Each row was made from one small tree. The marks that hang from a mark follow it in brackets, in the order of their numbers. Every link used is in the known rows. Write each row's tree.
In the rows, 128 means zero.
Known rows
Q_560[Q_950[Q_771[Q_957[Q_499]]]]: [130 157 121 120 129 150  79 126 100 143 126 146 163 106 123 123 117 124
 130 128 131 122]
Q_390[Q_957[Q_499[Q_51] Q_771[Q_950[Q_560]] Q_890[Q_574]]]: [143 198  66  81 141 118 113  90  45 150 114 143 137 123 150 130 117 123
 106 120 120 115]
Q_771[Q_950[Q_560] Q_957[Q_390 Q_499[Q_51] Q_890]]: [ 89 183  78 107 162  91 100 105  18 169 113 169 148 132 137 135 119 133
 117 115 118 113]
Q_499[Q_51 Q_957[Q_390 Q_771[Q_950] Q_890]]: [116 181  64 104 142  76 134  88  43 149 105 177 140 152 133 133 119 128
  95 132  97 119]
Q_390[Q_957[Q_771[Q_950[Q_560]] Q_890[Q_574[Q_912]]]]: [180 183  99  95 128 105 130 107  96 129 105 128 123 105 166 112 132 114
 121 126 136 119]
Q_957[Q_499 Q_890]: [113 142  68 107 137 120 120 127  76 147 127 141 131 137 130 130 124 130
 110 131 104 120]
Q_560[Q_950[Q_771]]: [171 140 144 129 130 148 110 124 133 134 124 133 154 114 121 119 126 130
 120 128 147 118]
Q_950[Q_560 Q_771[Q_957[Q_890]]]: [118 154 125 123 149 126 103 127  59 146 117 152 148 102 124 131 131 135
 138 133 134 119]
Q_390[Q_957[Q_771[Q_950] Q_890[Q_574]]]: [145 167 103 109 127 106 146  92  91 143 126 130 131 123 155 126 125 107
 132 131 117 124]
Q_390[Q_957[Q_499[Q_51] Q_771[Q_950] Q_890[Q_574[Q_912]]]]: [125 200  46  73 111 113 119  96  84 138 116 135 121 129 166 104 116 109
 105 127  97 125]
Q_771[Q_957[Q_890]]: [ 86 136 115 126 130 103 123 124  78 145 128 146 137 130 129 132 129 128
 137 132 112 127]
Q_560[Q_950[Q_771[Q_957[Q_390 Q_499[Q_51] Q_890[Q_574]]]]]: [127 188  62  97 141 134 115 103  43 184 128 143 166 137 131 114 105 107
 114 125 115 110]
Q_912[Q_574[Q_890]]: [130 109 153 107 103 138 129 143 108 139 130 118 112 110 146 121 113 116
 122 126 143 142]
Q_390[Q_957[Q_499[Q_51] Q_771 Q_890[Q_574[Q_912]]]]: [131 187  29  67 100 128 130 113  75 132 118 123 119 141 148 103 115 112
 101 132  92 126]
Q_574[Q_890 Q_912]: [141 144 137 115 111 133 123 152 135 117 126 126 108 112 154 102 130 122
 123 125 127 146]
Q_957[Q_390 Q_499[Q_51] Q_771[Q_950] Q_890[Q_574]]: [131 192  23  79 155 108 139  89  46 167 127 142 144 144 153 121 105  91
 101 127 100 113]
Q_390[Q_957[Q_499 Q_771[Q_950[Q_560]]]]: [156 173 110 105 136 127  96 112  84 121 113 143 136 107 137 135 127 133
 122 121 133 123]
Q_390[Q_957]: [120 132 149 132 107 129 134 125 126 123 125 121 120 135 124 130 132 140
 136 125 124 132]
Q_771[Q_950[Q_560] Q_957[Q_390 Q_499[Q_51] Q_890[Q_574]]]: [108 194  72 100 164 100 115  94  27 180 118 154 149 128 154 131 113 113
 121 115 122 112]
Q_499[Q_51 Q_957[Q_390 Q_890[Q_574[Q_912]]]]: [121 174  53  96 118  94 155 108  78 156 105 143 117 155 145 111 119 123
  98 130 104 123]
Q_499[Q_51 Q_957[Q_771[Q_950] Q_890]]: [111 176  82 101 135  82 112  90  63 139 107 181 137 135 138 135 122 137
  96 135  98 122]

Write each row's tree
[149 160  72  97 128 108 144 104  76 143 116 145 131 134 139 133 120 115
 108 142 107 123]  Q_499[Q_957[Q_771 Q_890[Q_574]]]
[131 188  72  87 141 108  97 101  37 138 108 158 138 127 134 133 124 143
 101 121 115 117]  Q_390[Q_957[Q_499[Q_51] Q_771[Q_950[Q_560]] Q_890]]
[ 83 174  47  95 138 115 136 105  36 177 132 138 141 153 137 124 107 103
 123 125  97 121]  Q_771[Q_957[Q_390 Q_499[Q_51] Q_890[Q_574]]]
[ 89 155 115 136 149  79 132 106  67 160 125 154 142 131 143 131 127 115
 142 124 114 122]  Q_771[Q_950 Q_957[Q_390 Q_890]]
[ 71 155  93 108 121 132  92 119  82 139 129 148 138 133 125 128 114 129
 127 124 105 130]  Q_771[Q_957[Q_499[Q_51]]]
[103 151 127 136 136 136 127 125  94 140 131 137 145 121 120 123 121 110
 151 133 124 128]  Q_950[Q_771[Q_957[Q_390]]]
[163 178   4  74 135 119 151 124  72 145 125 119 129 137 151 105 114  86
 104 135 101 120]  Q_957[Q_390 Q_499 Q_771 Q_890[Q_574[Q_912]]]
[120 163 118 116 147 154  79 134  77 135 120 149 148  95 122 132 122 130
 138 129 133 124]  Q_950[Q_560 Q_771[Q_957[Q_499]]]
[ 95 152 143 143 142  99 124 110 101 144 127 145 141 125 141 131 125 111
 151 121 126 128]  Q_771[Q_950 Q_957[Q_390]]
[122 158 150 140 157 100 114 113  85 144 116 150 145 112 141 136 128 123
 147 116 148 122]  Q_771[Q_950[Q_560] Q_957[Q_390]]
[125 158  61  94 115 122 125 122  58 130 125 135 130 140 122 129 123 129
 111 134  96 126]  Q_390[Q_957[Q_499 Q_771 Q_890]]
[130 158 110 115 124  97 132 103  83 129 121 144 130 127 139 129 132 127
 125 131 112 125]  Q_390[Q_957[Q_771[Q_950] Q_890]]
[162 176  46  95 171  99 120 112  35 150 113 156 149 125 139 135 122 116
 103 124 123 110]  Q_957[Q_390 Q_499 Q_771[Q_950[Q_560]] Q_890]
[108 179  92  98 117 126 100 100  88 124 121 146 133 131 134 127 118 128
 114 123 105 128]  Q_390[Q_957[Q_499[Q_51] Q_771[Q_950]]]
[ 93 176  80  99 150 136  80 123  29 153 115 164 149 114 119 129 119 140
 117 129 116 117]  Q_950[Q_560 Q_771[Q_957[Q_499[Q_51] Q_890]]]
[136 178   7  75 143 122 150 104  38 161 131 131 142 156 134 120 106  96
  96 131  96 116]  Q_957[Q_390 Q_499[Q_51] Q_771 Q_890[Q_574]]
[132 156  75 115 135  97 165 105  70 168 117 141 128 152 134 133 122 120
 113 132 111 120]  Q_499[Q_957[Q_390 Q_890[Q_574]]]
